Each row comes from the steps of one path. Every step used is in the known rows, and no mark comes twice. Write the path behind each row, first mark first.
Known rows
Y, N, M: [-48.1 -20.6   3.8 -32.5   9.8 -15.6 -10.3   7.5 -43.4  -8.4  -1.4  -9.5
  11.2  -6.0   3.0  -9.0  14.5   5.0  19.1   7.0]
N, Y, G, M, R: [-28.5  -0.3  -3.0 -33.4 -11.0  19.0   6.9  -1.5  -4.2  11.9  11.4  42.9
  20.7 -44.4   6.4  19.5   2.6 -27.4   6.5  -8.5]
F, Y, N, G, M, R: [-36.8 -15.5  -0.6 -39.5 -18.8  36.4  -0.5  -4.7  -6.8  -2.2  -9.7  76.8
  17.3 -40.6   2.4  27.5   4.0 -20.8   7.4 -11.2]
Y, G, M: [-33.7 -11.7  -1.1  -5.4   2.6  20.1   2.5 -28.8   3.1   8.8  23.6  14.9
  17.9 -23.0  -5.8  -8.9  11.1 -13.4   1.4   1.4]
F, Y, N, G, M: [-42.8 -26.3   4.6 -20.1  -4.7  35.9 -11.6 -23.2   4.2   1.4  -1.4  51.8
  13.4 -27.0  -5.3   8.2  11.1  -0.8   8.9 -10.1]
F, Y, N: [-42.7 -28.6   6.9  -2.2  -7.2 -11.7  -3.8   2.6 -11.0  -2.8  -6.8  45.7
  16.6  25.7  10.2  -1.0  13.6   2.3  16.1  -4.0]
Y, N, M, R: [-38.8 -10.7   0.1 -48.5  -8.8  -1.1  -0.6  16.7 -41.8 -10.1  -8.5  30.8
  15.9 -32.1   8.0  11.2   6.1 -16.0  15.4   2.3]
N, M: [-25.4  -2.2  -5.4 -24.1  17.5  -4.3  -3.7   5.5 -29.2  -6.8  -3.0 -26.1
  -0.2   5.5  -2.4   5.6   7.6   1.3   5.0   3.2]
G, M, R, Y, N: [-39.6 -16.7   6.5 -10.8 -17.6  -0.7 -12.7  -4.7 -24.2  -1.0   3.8  50.1
  30.0  -6.5  16.9   1.5   9.8 -10.6  29.7  -5.3]
N, Y: [ -0.7  13.3   1.1  -8.4   8.6 -14.3  -4.2  22.2  15.2  26.9   7.0 -14.6
  -0.4  -1.3  13.0  21.4  -3.9   5.5  10.2 -20.6]
Y, G: [ -2.5  -8.2  -0.3 -10.6  -4.5 -30.9   9.1 -10.3 -12.8   8.0  31.7  -1.4
   8.1 -17.7   1.4 -28.7   3.7 -20.7  -8.9   1.9]
R, M: [-40.7   9.2 -19.3  -0.3  -4.0  29.2   9.2   1.4  -9.2  -4.7   9.5  16.0
   3.6 -24.1  -0.2 -10.8  12.8  -7.2 -24.7  -4.1]
Y, N: [-33.3 -26.1  12.9 -10.9 -10.3 -16.4  -9.5   2.5 -19.9  -2.9   1.5  23.9
  16.3 -16.5   7.9 -20.4   9.3   5.7  20.0   5.7]
Y, G, N, M: [-39.0 -14.0 -13.3 -37.8  19.9 -16.8   5.9   1.6 -35.1  -5.9  13.3 -47.6
  13.7 -16.4  -5.2  -6.4  12.9  -8.4   7.4   9.5]
M, N, Y: [  2.0   5.8  10.8 -12.2   6.5  -8.6   5.1  18.1   5.5  17.3   4.1  -3.0
   5.7 -24.9   4.5  22.2  -4.5   6.7  23.9 -23.1]
M, R, Y, N: [-28.9 -14.5   7.1 -12.2 -19.4 -15.8 -11.2   2.8 -28.4  -2.1   3.3  44.5
  25.5  -3.7  19.2  -2.8   7.2 -10.8  27.3  -4.9]
F, Y, N, M, R: [-43.0 -12.2  -2.8 -44.1  -7.5   1.7   2.1  16.8 -37.2 -10.0 -12.9  41.0
  16.2 -11.9   9.4  21.5   7.9 -17.5  13.7  -2.4]
G, Y, N, M, R: [-41.0 -10.0  -5.9 -43.4 -10.5  -1.0  -5.0  13.7 -42.1  -7.0  -6.3  40.6
  19.7 -23.8   9.8  19.4   5.6 -19.0  14.3  -5.6]

Which path is each row?
[-28.1  -4.9  -3.4 -30.4 -14.1  24.4   7.9  -8.5 -10.4   3.1   8.9  48.5
  20.5 -44.5   1.7  12.4   3.6 -29.4   3.0  -1.6]
Y, G, M, R
[ 16.9 -16.6  12.2 -34.4 -11.6   6.1   1.8  -7.4 -12.7 -10.6  -1.3  30.8
  -3.8 -65.7 -13.8  -1.8  -7.0  -2.9   4.1 -14.4]
M, N, G
[  2.5   3.2  -7.0 -11.2 -13.7 -28.8   7.6  -9.8 -21.4   9.1  33.7  18.9
  17.2  -4.0  12.9 -10.8   1.4 -37.5  -1.7  -8.1]
M, R, Y, G
[ -2.2   0.9  -0.2 -17.3   1.1 -40.4   6.4   4.2  -1.6  26.8  37.0 -12.1
   7.7 -18.3  10.4 -14.0   0.7 -16.7  -1.7 -12.4]
N, Y, G
[-12.4  11.2 -14.6 -17.0  -2.3   1.1  -1.7   3.5 -26.3  -3.3   1.1   5.1
  17.9  16.2  13.5  28.3   2.2 -22.6  16.2 -10.5]
G, N, M, R, Y
[-24.3  -4.0   0.5  -3.4  -5.8  28.9  19.7  -4.5 -20.5 -17.6   2.5  27.7
  11.2 -51.0 -12.3  -6.3   8.0  -3.2   2.5  -6.8]
R, M, N
[ -8.8 -27.1  11.5 -39.2 -17.0 -11.9 -14.5  -2.4 -16.7  -4.0   2.7  36.7
   1.4 -53.4   0.2 -17.2   0.0  -0.4   4.5  -8.1]
Y, N, G
[-26.3 -16.5   8.2   0.9 -12.0 -20.4 -14.2  -2.9 -22.7  -0.2   7.0  26.4
  22.0  10.9  16.6 -11.8   8.8  -1.6  26.1  -3.6]
R, Y, N
[ -6.0  15.1 -11.2 -12.7  -4.7   0.4  -4.3   3.1 -26.1  -1.5   0.9  15.9
  13.3  22.6  15.7  27.5   0.1 -23.1  12.8 -13.3]
N, M, R, Y
[-16.5  -9.3 -15.1 -20.3  -2.4 -17.6  12.6  -5.8 -14.5   1.3  24.3 -16.8
  26.6 -21.8   3.7  -4.7   6.0 -24.6   8.1   1.9]
M, R, Y, G, N
[-19.3 -14.7  13.9  -2.3   1.0  37.6  10.7 -20.1  -5.5 -11.5  -3.4  28.2
  17.2 -41.9 -16.9   9.6   4.9   2.1  24.7  -3.5]
G, M, N
[ -1.3  -3.8   7.0 -19.2   0.0 -36.0  12.9   2.1  -9.4  20.2  35.2  -3.5
  12.1 -35.6   4.5 -12.7   0.1 -16.0   8.1 -14.0]
M, N, Y, G
[-24.9 -19.8  10.2  -3.3  -0.1  24.9  18.1 -25.3  -6.9  -7.8   7.7  37.5
  21.2 -30.4 -14.9   5.9   8.8  -9.7  18.6  -7.3]
F, Y, G, M, N
[-17.9  10.5   1.7 -12.1   4.4   6.1   9.8  19.1   1.9  14.6   8.5   4.8
   7.3 -36.1   4.2  17.4   1.6   3.7  11.7 -25.4]
R, M, N, Y
[-43.9 -13.8   0.9 -23.3   8.8 -18.2 -13.7   3.4 -44.9  -6.3   1.9  -7.9
  15.2  13.5   9.2  -3.4  14.1   0.7  23.7   0.7]
R, Y, N, M
[-20.2  -5.3  -1.8 -39.5 -16.5  38.5  -0.3  -5.3  -4.8  -1.8  -5.7  58.0
  11.9 -55.3  -1.6  24.8  -1.3 -20.8   2.6  -8.3]
N, G, M, R
[-32.0  -6.9 -11.6 -53.2  -1.9  -1.6  10.9  12.5 -35.1  -8.0   1.9   3.3
  18.0 -40.2   2.1  13.4   5.0 -25.3   7.2   4.1]
Y, G, N, M, R
[-33.6  -5.4  -0.6 -10.3   6.8  12.9   0.4 -18.1   9.7  22.3  26.8   8.5
  17.6 -23.2   0.4   2.1   9.2 -11.1   6.2  -8.5]
N, Y, G, M
[-31.9 -14.6   2.7 -43.6 -20.0  33.3  -3.4  -4.7 -11.4  -2.9  -5.5  67.1
  17.5 -60.3   1.2  17.6   2.1 -19.3   9.2  -6.1]
Y, N, G, M, R
[-50.9 -19.1  -5.0 -24.8   7.0 -14.9 -16.6   2.3 -42.8  -5.1   1.3   5.2
  16.6   6.2   5.7   2.7  14.0   1.1  17.3  -4.5]
G, Y, N, M
[-34.7 -20.5   5.0 -19.0  -6.9  31.8 -16.7 -25.6  -0.6   2.4   5.1  42.8
  15.6 -33.8  -2.3   3.6   8.5  -2.9  13.4 -10.0]
R, Y, N, G, M
[ -4.7  10.0  -7.9  -9.9 -13.6  23.1  -7.2 -11.3  -6.8   3.1   3.1  42.8
  16.0   1.2  11.4  30.0  -1.6 -24.8  10.6 -19.0]
N, G, M, R, Y
[-15.1 -29.4   7.7 -33.0 -14.7  -8.6 -10.5  -2.2 -10.4  -3.5  -3.5  51.1
   1.5 -23.6   2.0  -3.7   2.9  -2.1   1.9 -14.6]
F, Y, N, G
